Every row comes from one small tree of marks. The marks that hang from a mark follow it in brackets, in alphabetical order. Every link used is in the known rows. Which tree was each row made from?
Known rows
V(G P): [ 20  22   6 -17  -3 -20  -8  15 -11 -16  32  11  -2  -3 -11 -24  -9  -8
 -14   7 -15   5  33   0  10  25   8]
E(V(G P)): [ 15  13  14 -11   0 -16 -11  -1 -11 -19  25  10 -10 -25 -13  14 -11  -9
 -10  13 -18   1  26  -2  11  24  -1]
R(K T(A(B P S))): [ 14  -1  34  -1   9  35  -2 -18 -18 -21  14  20 -19  17   1 -50  16 -49
 -11   5  -6   3 -55 -11   1   8 -17]
T(A(P) R(Y(Q))): [  8  48  26 -22   4  13   3   0  -8 -43  10  32 -13 -26   7  29  10  10
  -6  -6   0  -1 -19  12  15 -28  -7]
R(K T(A) Y(Q)): [ 28  35  32  -2   0  25   7 -34  -7 -16  21  30  -7 -12  -5  42  22 -34
 -12  -4  10 -21 -30   3  14 -15  -7]
R(K T(A(B)) Y(Q)): [ 34  36  45  -2   5  20   3 -32 -11 -17  26  31 -12  -3  -7  31  30 -35
 -15   2   2 -13 -71  -5  12  -5  -5]
S(H): [ 21 -12 -11 -28 -11   6  -4  10  -6  -2   7  -8   4   2   6  31  -2   7
  -7   4   4  11  17   0  20  27  13]
T(A(B S)): [ 24  -6   1 -19   9   6  -6  -9  -3 -19  14   6  -7 -16   1  13   5  21
 -12  15 -11  17 -63  -7  15  24   1]
A(P S): [  2  -4  -7 -15   5  21  -7  13 -14 -24   3  -2  -5   7   1 -37  -5 -15
  -5   6   5  17   3  -6  15  11  -6]
R(K T): [ 22   6  21   4  -5  22   2 -13 -10  -7  23   8  -6  19   7 -23  11 -56
  -9   1   7  -7  -1   0   5   8  -1]
R(K T Y(Q)): [ 26  42  28   1  -1  23   4 -22 -12 -11  25  20  -4   8  -5  24  22 -48
 -12  -4  17 -15 -19   2  17  -7  -5]
Z(V(E G)): [ 23 -18  19  -1   5 -20  -7  15   4 -17  22  15   0  -3   9  14  -8 -16
 -15  13 -10  10  32   3  10   2  25]
T(R(K Y)): [ 24  48  19  -8  -2  18   7  -8   9 -22  32  12   5  -6  11  47  18 -17
 -14  -5  -2  -4 -25  21   9   4  -2]
V(E G P): [ 19  15   5  -8   0 -40 -13  16  -5 -20  27  15 -11   1 -14 -24 -17 -11
 -11  11 -16   0  39   0  14  20  12]
R(K T(A(B S))): [ 27   2  24  -1   7  24   0 -30  -7 -12  23  16 -14   6   3  -8  17 -32
 -14   8  -5   1 -70  -6   7  20  -9]
A(B P S(H M) T): [  9 -27  22 -27  -2  12  -8   9 -37 -13  11 -22  -4 -13  21  -7   2 -13
 -13  13  -6  35 -13 -16  24  40  -4]
R(T(A(B)) Y): [ 32  34  21 -17   7  10  -4 -25 -15 -18  31  15 -21  -3  -1  49  22 -34
 -23  12  -8  -4 -53  -7  14   8   2]
S(H N): [ 27 -26 -21 -23 -11 -10  -2  15  -3   4  21 -14  14  17   2  54  14  -4
  -6   2  -1  19  14   3  19  22  18]
Z(V): [ 14 -14   4  -2  -1   1   0  20   0 -14  15   1   7  -4  19   9   3  -7
 -11   9  -3  13   2   3   8   4  20]
S(M): [ 17 -13  14  -5  -6  -1  -3   7 -16 -17  14  -4  -2 -17  13 -16  -4   8
  -7   8  -7   2   7   2  20  18   5]
A(B P S(H N) T): [ 17 -28  -3 -31   1   2  -8  16 -23  -7  23 -26   9  19   9  30  19 -38
 -13  12  -4  50 -18 -15  15  32   4]
Z(V(G P)): [ 14   9  11  -8  -2 -24  -5  28  -4 -13  34  13   5  -5   2 -12  -5  -9
 -17   6 -17   9  28   3   5  15  19]
R(K T(A)): [ 23  -2  24   2  -4  24   5 -25  -8 -11  18  20 -10   0   7  -7  12 -38
  -9   1  -2 -12 -13   3   3  -2  -3]
E(V): [ 15 -10   6  -5   1   8  -6 -10  -6 -20   7  -3  -7 -24   4  39  -3 -10
  -4  16  -3   6   0  -1  15  10   0]
A(T): [ 18  -3   7 -16  -3   5  -3   1 -16 -17  22 -14   5 -17  19  19   0 -29
 -12  14   2  26  15  -5  12  14   8]
H(S(N)): [ 34  -6 -18 -32  -1 -17   2  -2   1 -20  27  -4   5  30   5  48  10 -34
  -6  16   1  15   1   6  -3  16  15]
S(H M N): [ 25 -36  -5 -17 -15 -15  -1  14 -14   3  21 -17  12   2   9  36  11   8
  -6   2  -7  11  15   5  26  28  14]
R(K T(A) Y): [ 28  27  23  -3   0  29   7 -35  -7 -13  28  21  -9  -8   0  45  22 -49
 -18   1   0 -19 -25   5  10  -5  -6]

Which tree is each row?
[ 24  48  32 -11   0  16  11 -19   9 -28  21  32   2 -33   7  61  19  13
  -8  -9   1 -10 -43  21  13 -16  -6] | T(A R(K Y(Q)))
[ 23  54  27  -8  -2  14   7  -7   6 -24  25  21   6 -12   7  42  18  -1
  -8  -9   8  -5 -32  20  16  -7  -4] | T(R(K Y(Q)))
[  3  56  15 -28   7  18  -1  -1 -18 -37  22   3  -4 -24  18  38   9 -18
 -13  -1  14  26 -17   4  23  -7 -12] | A(P S T(R(Y(Q))))
[  5 -13  36   8   1  35   3 -21 -26 -21   9  18 -18  -8  11 -56   6 -35
  -7  -2  -5 -12 -14  -2  11   2 -22] | R(K T(A(P S(M))))
[ 32 -19  -1 -25  -4 -23   3  -3 -11 -20  27  -6   2  14  13  31   7 -19
  -7  15  -5   7   3   9   3  21  10] | H(S(M N))
[  9  18  37 -19   2   5  -5  17 -22 -37  25  -3 -11  -2  30 -25   9 -38
 -12  11 -10  35 -18  -4   2   7   0] | A(B P T(R))
[  8  -1  14  -6   0  14   5   7  -7 -24  34  -9  12   8  24   2  22 -52
  -8  -4  -3  36 -10  10   2   2 -10] | A(P S(N) T(R(K)))
[ 15  19  13 -11  -1  20   5 -10   1 -21  31  -6   8 -19  30  23   8 -19
 -12   1   2  26 -24  13   9  18  -8] | A(S T(R(K)))
[  9 -39 -11 -19  -7   2  -4  20 -22  -5  11 -15   6   9   5   1   7  -1
  -4   0  -4  20  12  -1  25  26  -1] | A(P S(H M N))
[ 25  17  42  -8  -1   7   3  -2  -4 -23  37  -2   4  -8  31   6  18 -32
 -14   7 -10  27 -43   6  -1  17   1] | A(B T(R(K)))
[ 20  43  -8 -43  -1   9   4 -16   7 -18  13  17  -2 -38   6 110   9  54
 -10  -7   8   4 -43  16  35   9  -2] | T(A(S(H)) R(Y(Q)))
[  7  43  22 -16   5  34   5  -9 -10 -31  30  -1   3 -14  21  33  16 -51
 -18  -2   4  20 -18  10  10   3 -18] | A(P S T(R(K Y)))
[  2  -5   2 -18   4  21  -6   6 -25 -25  12 -15   0  -8  15 -17  -4 -40
 -11  12   6  33  13 -11  13  12  -6] | A(P S T)
[ 23  16  22 -21   3  -4  -1  -1   3 -30  22  16 -13 -17  19  13   9  23
 -10   8 -19  13 -56   8   5  10   6] | T(A(B) R)
[ 16  31  16 -20  15  26  -6 -21 -24 -26  20  15 -26   5  -5  14  18 -43
 -21  10  -5   4 -56 -13  15   5 -12] | R(T(A(B P S)) Y)
[  9 -14  -6  -9   5  13  -2  -6 -19 -18  19   7 -12  18   0  -9  16 -43
  -9   3  -2  12 -10  -6  10  -6  -8] | R(T(A(P S(N))))
[ 20   1  10  -1   2  29   4 -32  -4 -11  17  15  -9  -4   4   1  10 -28
 -11   1   2  -6 -31   1  10   9 -11] | R(K T(A(S)))
[ 14 -17   5 -16   9   1  -8  14 -25 -20  29 -21   5  16   8  -4  20 -53
 -14  16  -7  50 -30 -16   9  17  -1] | A(B P S(N) T)
[  5   2  32 -16   7   6  -3   4 -17 -39  13  14 -21 -24  22 -38   3  25
  -8   5 -22  13 -58   5  13  13 -13] | T(A(B P S(M)) R)
[ 29 -13 -14 -15   7 -11  -7   8  -4  -9  31 -12   6  21  -4  17  20  -8
 -12  13  -8  32 -54  -5  16  29   7] | A(B S(N))
[ 20  12  24  -6  -4  16   8 -11  12 -25  19  22  -1 -20  20  11   8   7
  -6  -4 -11  -2 -26  20   1  -2  -2] | T(A R(K))
[ 13   0  33 -10   5  16  -7  -4 -27 -27  12  18 -27  14   5 -49  10 -42
 -11  10 -10   4 -26 -15   1  -2  -3] | R(T(A(B P)))
